Every row comes from one small tree of marks. The marks that hang from a mark follow it in brackets, in the order of their numbers. Every link used is in the known rows. Which tree was each row made from?
Known rows
j515(j338 j406(j161)): [-18.0   2.1   4.2 -25.6  16.8 -27.4 -29.8 -31.4   0.0 -14.1  -2.8  36.5
   4.3  22.3   1.4 -24.3 -11.2 -25.3  39.3   8.3  17.2]
j149(j406(j144)): [-34.0   7.1  37.7 -15.5 -31.4 -19.7 -17.0   3.8  44.3  -9.4  -0.8   6.2
   1.8  22.2 -14.1 -13.2  -7.4   6.5   2.1 -32.6  12.3]
j161(j144(j515) j859): [-25.2   8.1  -7.1  31.4   2.2   6.4 -12.4  45.9  12.3 -37.2   3.0  24.4
  -9.6 -54.9  36.7  -1.0  14.6  10.2 -34.2 -21.7   7.7]
j161(j515 j859): [-37.5  30.2  -4.0  18.8   0.5 -11.5   7.6  56.8  21.2 -22.3   4.7  17.9
 -27.1 -43.9  46.6 -14.6  17.2  22.1  -2.7  -9.4  19.5]
j144(j406 j859): [ -4.9  -2.9   7.6   4.8  -5.2 -24.0 -23.9   6.1   0.1 -40.5 -10.8   7.7
 -12.4 -27.4  16.3   3.0  -3.6 -32.2 -14.8 -16.5   4.9]
j149(j406(j161(j144))): [-36.5   6.2  16.9  17.3 -16.8 -12.9 -15.1  16.4  22.0 -42.7 -16.3  22.9
 -17.0  38.1  -9.3  -7.8 -21.4   9.3  -4.4 -22.2  28.9]
j406(j161): [-24.6 -17.9 -18.6   6.1   1.2 -14.4  -1.5   3.5  27.4 -34.8  -5.5  21.5
  19.6  28.4   6.6  -3.0  -4.3   3.1  30.4   1.8  30.7]
j406(j144(j149 j515(j338))): [-22.0 -16.3  24.5 -31.0  -1.1   3.7 -24.9 -36.6  28.1  17.2  -2.1  35.3
  36.4 -17.5  -8.7   0.0 -15.9 -40.5  -6.8 -45.0 -10.1]
j144(j149(j406)): [-23.6  20.7  23.7  -7.7 -22.2 -13.0 -12.2  -2.3  28.5 -15.6 -27.2  25.0
  -7.4  20.3  -0.5   5.0 -17.7 -19.0  10.3 -33.1   7.3]
j338(j515(j406)): [-18.1   5.4  -5.7 -27.7  -9.5 -40.1  -1.1  -4.6  21.7 -39.8 -17.5   9.3
   6.3 -36.6   6.3  -3.2  -0.4  20.4  54.4 -12.0   0.7]
j144(j149 j859(j406)): [ -1.5  17.0  29.2 -29.1  -8.0  -0.1 -30.6  -2.7   7.2 -36.7 -14.6  14.5
 -17.1 -49.3  27.8   2.1  30.7 -45.1  -5.0 -28.4 -32.7]
j859(j406(j144)): [-11.5   8.8  21.2 -28.4 -24.6 -10.9 -26.7   1.6  45.1 -37.3  27.3  -5.5
  -3.3 -21.8  18.0 -28.1  29.4   8.9   8.0 -40.4 -12.2]
j161(j144(j149 j406) j515 j859): [-35.1  29.1  10.3  39.6   4.1  -8.5 -32.9  50.6 -25.2 -33.6  -9.2  41.9
 -66.7 -66.9  36.9 -10.1   2.2   2.0 -37.5 -53.2  14.2]
j859(j406(j144 j161)): [-17.5  -6.0   9.2 -17.8  -4.2 -11.1 -26.4 -17.7  32.5 -37.6  31.3   5.5
   5.3   5.4  -1.2 -23.4  22.7   0.7  12.8 -36.8  10.6]
j406(j144 j161): [-34.4 -36.1   2.4  -8.8  -0.5 -10.8 -21.0  -8.1  21.4  -7.8   8.2  22.3
  26.6  19.7 -17.0  -8.9   8.1   4.8  22.6 -12.0  25.4]
j161(j144(j149(j406)) j515(j338)): [-43.0  36.2  49.2  -6.9 -25.4  -3.4 -23.7  32.2  22.0 -16.7 -33.5  41.5
 -50.6 -16.8  14.9 -19.5 -36.4  -1.4 -23.5 -49.0 -11.1]
j515(j144(j149 j406) j338): [ 16.1   2.9   9.6 -27.7  11.2 -11.1 -54.3 -37.3  -1.2   1.3 -11.0  40.9
  -7.9  33.3  19.0   6.2 -58.4 -39.9   5.7 -17.5 -21.3]
j149(j406(j144 j161)): [-40.0  -4.5  24.9  -5.6 -10.9 -16.5 -17.9 -14.0  29.8  -8.1   3.2  15.8
  10.0  49.8 -32.7  -9.6 -13.7  -3.0   7.7 -26.6  34.9]
j515(j144(j406) j338): [ 15.2   2.9   3.1 -20.7   5.8 -17.8 -43.5 -24.0  16.1 -12.4   1.6  24.3
  -7.3  38.9  26.8  -4.3 -57.5 -14.5   5.7  -4.8 -14.6]
j859(j406(j161(j144))): [-13.9   7.4  -0.4   5.0  -8.2  -6.4 -23.9  15.3  25.1 -72.0  10.7  11.4
 -21.4  -3.8  22.6 -22.1  15.6  12.2   1.3 -29.3   4.2]
j144(j149 j406(j161(j515))): [-23.4   5.4 -10.0  22.1  15.0 -22.0 -10.5 -15.6  -4.6 -31.3 -12.4  35.2
 -17.4  12.4   0.2  -0.6 -32.5 -21.2   5.2 -49.5  45.2]
j515(j338 j406(j144(j149 j859))): [-21.1  -3.9  60.7 -63.6   4.6 -13.1 -64.9 -37.3 -26.8  29.4 -16.8  42.4
  -6.4 -39.9  -8.0 -14.5  18.8 -57.5  12.0 -14.2 -30.9]
j406(j161(j144)): [-31.0 -22.3  -6.4  15.7  -6.1  -6.0 -17.2  29.2  14.9 -44.1 -17.1  30.4
  -4.4   8.2   8.2  -8.6   0.1  18.3  10.7  -8.1  18.2]
j859(j406): [ -2.3  24.0   2.7 -13.3 -22.2 -14.5  -9.1  12.6  50.7 -60.1  16.1  -7.0
  -9.6 -15.8  38.9 -22.7  16.9   9.4  13.7 -28.0  -8.6]
j338(j515(j144(j149))): [ -1.9  -9.9  -8.3 -35.6  -4.0 -12.7 -13.7  -7.9  20.7 -17.9 -35.1  26.6
  14.2  -3.1  10.8  27.1 -31.1  12.2  42.3 -13.1 -28.7]
j161(j144(j406 j515) j859): [-16.8  12.8 -12.8  47.1  10.1  -7.4 -24.2  27.6  -4.7 -53.1  16.0  21.7
 -23.1 -54.1  28.9  -1.0  -4.5  -4.4 -48.7 -42.9  21.2]
j338(j515(j144(j149 j859))): [ -0.7 -12.6   8.9 -42.1   1.2  -5.3 -22.2  -4.9   3.2 -10.4 -43.2  27.9
   5.8 -28.3  11.3  35.4 -21.0 -12.2  24.3  -5.6 -42.7]

Which tree is each row?
[ -7.1  -6.1  -8.6 -40.1  23.7 -23.7 -27.0 -46.1 -17.3 -10.7 -33.2  36.5
   2.0  16.7 -12.0  19.3 -28.9   1.9  60.0 -11.0  -1.7]  j338(j515(j144(j149) j406(j161)))
[-11.0 -11.4 -16.1  17.2  15.2 -19.3 -23.8 -29.0  -8.9 -33.3  -8.3  36.0
   3.5  24.8  -8.6   7.0 -24.6 -37.6  12.4 -35.6  36.8]  j144(j149 j406(j161))
[-31.8  30.2  18.5  27.1   0.3   9.1 -22.7  19.7  -2.7 -23.6 -11.2  37.1
 -22.4 -36.0  11.8   9.2  -4.3 -19.2 -46.3 -47.9   9.1]  j161(j144(j149(j406) j515) j859)
[ -9.2   9.8  20.2 -25.3  -9.7   1.1 -21.0 -33.0  36.2 -25.4  20.4   5.4
   8.7 -31.6   6.9  -9.7  14.2 -16.5 -11.0 -71.8  -8.3]  j859(j406(j144(j149 j515)))
[  2.9  -1.2 -16.0   9.5  38.7  -3.4 -46.5 -30.0 -35.3  -5.9  -0.7  45.0
 -14.0  36.9   9.7  19.3 -30.4 -28.6   2.3 -12.7  19.2]  j515(j144(j149 j406(j161(j859))))
[-15.8  22.6   4.8  -1.4   6.8   0.3 -19.8   0.4  26.5 -28.8  46.7   1.9
   0.3 -50.7  27.2 -14.9  37.8  -9.7 -24.2 -40.6   3.4]  j161(j859(j406(j144(j515))))
[-29.0  12.6  36.0 -18.6 -15.8 -12.7 -11.9 -28.1  52.0   0.1   8.4  12.0
  19.5  15.3 -18.5 -10.8 -35.7 -19.7 -20.5 -44.6   9.5]  j149(j406(j144(j515(j338))))
[-50.3  -3.3  10.6  -1.4  25.7  -3.7 -24.7   9.0   5.3  13.2  23.9  41.2
   0.5 -15.8   4.6 -24.2   6.0 -13.0  -4.6  -8.4  23.9]  j406(j144 j161(j515(j338) j859))
[-27.8   7.9  51.6 -27.1  -9.8  -6.1 -22.7 -26.9  32.3   5.0   1.1  12.5
  12.9  -5.6 -18.7  -2.2 -24.1 -43.1 -38.4 -35.3  -4.7]  j149(j406(j144(j515(j338) j859)))
[ -2.8 -10.3  -5.9   9.6  35.9 -12.4 -16.9 -50.8  -3.4 -30.4   4.6  25.4
  20.5  -3.4  -7.4   9.3 -44.6 -76.0 -36.6 -22.5  22.5]  j144(j406(j161) j515(j338) j859)
[-44.0  39.2  27.3   9.2   4.8  -8.8 -35.0  44.9 -37.3 -14.7 -22.4  45.2
 -74.4 -75.2  35.6 -19.0  29.1  18.0  -8.7 -36.5   6.8]  j161(j144(j149) j515(j406) j859)
[-24.4  -5.9 -18.4 -18.8   8.3 -37.4  -1.4 -19.2   9.8 -41.2 -16.6  20.3
  14.5 -10.4  -9.5   0.8  -7.4  10.6  59.1  -6.9  20.9]  j338(j515(j406(j161)))
[-15.1   0.6 -23.1  30.8  32.5 -12.7 -31.9 -18.5 -27.9 -24.0   4.5  45.3
  -2.9   2.9   1.8   9.6  -5.2 -49.9  -1.5 -23.9  38.6]  j144(j149 j406(j161(j859)))
[-22.2  -2.0  43.5 -55.9  -2.2 -19.8 -55.2 -38.6  -6.5  24.6  -8.3  41.9
  -0.7 -17.7  -7.0 -22.8   5.7 -34.1  29.3 -22.2 -16.7]  j515(j338 j406(j144(j149)))
[-23.1  23.2  12.2   6.2  16.2  -4.4 -36.4  12.5 -11.4 -22.5   6.7  37.9
 -22.5 -59.0  31.0 -17.2   8.7 -11.5 -25.9 -15.5  -0.1]  j161(j144(j515(j338 j406)) j859)
[-24.0  -3.0  14.2 -16.8   9.1 -19.0 -45.6  -9.9 -12.0 -23.3 -11.9  43.1
 -16.8   5.4   3.7 -29.5  -6.8 -10.7  22.7  -0.9   5.8]  j515(j338 j406(j161(j144)))
[-21.6  -2.2  37.2 -49.4  -6.3 -26.6 -46.4 -25.1   9.9  10.3   5.2  27.2
   0.3 -12.0   0.3 -33.4   5.2 -14.0  28.1 -11.0 -10.9]  j515(j338 j406(j144))
[ -1.9   0.6   7.8   7.8  14.7  -9.2 -15.7 -36.3 -10.7 -27.9 -18.0  22.3
   4.2 -36.0   2.7  24.9 -21.3 -65.5 -36.7 -52.6   9.5]  j144(j149 j406 j515 j859)
[ -7.9  10.7   9.3 -33.2  -9.7 -15.3 -12.7 -14.1  25.3 -15.7 -34.4  22.5
   2.4  16.1  -2.2  27.1 -48.2   5.2  29.7 -25.0 -19.7]  j338(j515(j144(j149(j406))))
[-31.9 -22.1   1.2  10.0  -2.1   1.1 -26.4  14.8  -2.1 -33.6 -27.5  45.7
  -4.7   4.5   1.7   0.8   0.9  -1.5  11.3 -21.2  11.6]  j406(j161(j144(j149)))
[-40.7  -1.0   6.5   8.6  -0.4  -5.7 -13.1  33.2  19.6 -33.0 -13.7  39.0
 -22.3  -3.4  16.5 -24.4 -23.1  14.4  -0.9 -15.1  14.9]  j406(j161(j144 j515(j338)))
[-29.4  13.2  27.0  21.1 -15.5 -16.0 -21.2  56.0  -4.8 -51.3 -22.7  13.7
 -64.6 -60.0  30.2 -12.3  -8.2  10.9 -40.0 -43.9   1.6]  j161(j144(j406 j859) j515)
[-44.3  28.0  10.6  14.8  -7.1 -22.1  12.0  10.1  37.5 -30.9 -11.8  15.0
 -16.6  46.3  -5.4 -11.0 -34.1  12.1   4.0 -25.5  48.4]  j149(j406(j161(j515)))
[ -2.9  32.8  31.4 -33.0  -0.3   2.2 -23.0   8.2   5.3 -16.6 -22.3  15.8
 -51.2 -23.5  41.0   0.2  -9.0  -1.0  -8.5 -33.5 -29.9]  j161(j515(j144(j149 j859(j406))))
[-33.7 -21.0  -0.5 -33.1   7.1 -35.0 -17.5 -28.5   6.5 -18.9  -5.4  19.6
  19.6 -16.4 -29.1  -4.3   3.1  12.6  53.1 -21.0  16.5]  j338(j515(j406(j144 j161)))
[-27.4 -18.0  39.6 -47.3  19.7 -19.7 -54.6 -40.0 -23.4  15.9  -1.7  37.1
   4.0  -8.7 -20.8 -20.7  13.0 -46.2  15.0   4.3  -1.6]  j515(j338 j406(j144(j859) j161))
[ 10.8  -8.3  -9.0 -12.1  25.3 -16.7 -43.7 -40.0   3.0 -12.7   6.3  34.5
   1.6  61.9   8.4  -1.9 -63.7 -25.7   9.3   0.9   6.5]  j515(j144(j406(j161)) j338)
[  0.4   1.1  18.5 -56.3  11.6 -20.0 -35.3 -26.5 -24.1  -4.5 -46.5  28.1
 -13.5 -32.3   3.0  25.0 -13.3 -11.2  38.7  -7.5 -37.4]  j338(j515(j144(j149 j859) j406))
[ -2.1 -13.7   1.6 -36.1  -4.3 -11.8 -12.3   9.0  19.1 -22.7 -30.7  11.2
   6.8 -25.0  17.1  26.0 -20.6   9.0  24.8   6.4 -36.5]  j338(j515(j144(j859)))
[ -1.7   4.6 -12.9  16.4   8.4 -14.7  -5.5 -39.9  15.0 -35.2  -5.9  21.0
  12.4  -7.6   4.4  14.7 -36.8 -37.3 -15.4 -64.1  28.4]  j144(j149 j406 j515)
[ -0.9  -0.1  -2.2 -26.8  20.6 -22.5 -33.8 -32.9 -14.7  -7.2 -12.9  25.1
 -15.5  55.7   5.4  -3.6 -19.6  18.1  45.9   8.6  16.8]  j515(j144 j406(j161))
[-44.3  29.9  24.8  -7.1   7.7 -23.8 -22.4  27.2  -9.5   5.2  12.7  21.0
 -43.1 -53.5  22.4 -29.2  35.3  23.4   5.6 -22.2  22.7]  j161(j515(j406(j144)) j859)
[ -0.5   3.5   2.9 -49.5   4.6 -25.0 -25.4 -29.1  -5.2  -9.2 -37.6  27.9
  -4.7  -7.2   4.7  15.9 -23.8  13.2  55.6 -15.5 -20.9]  j338(j515(j144(j149) j406))
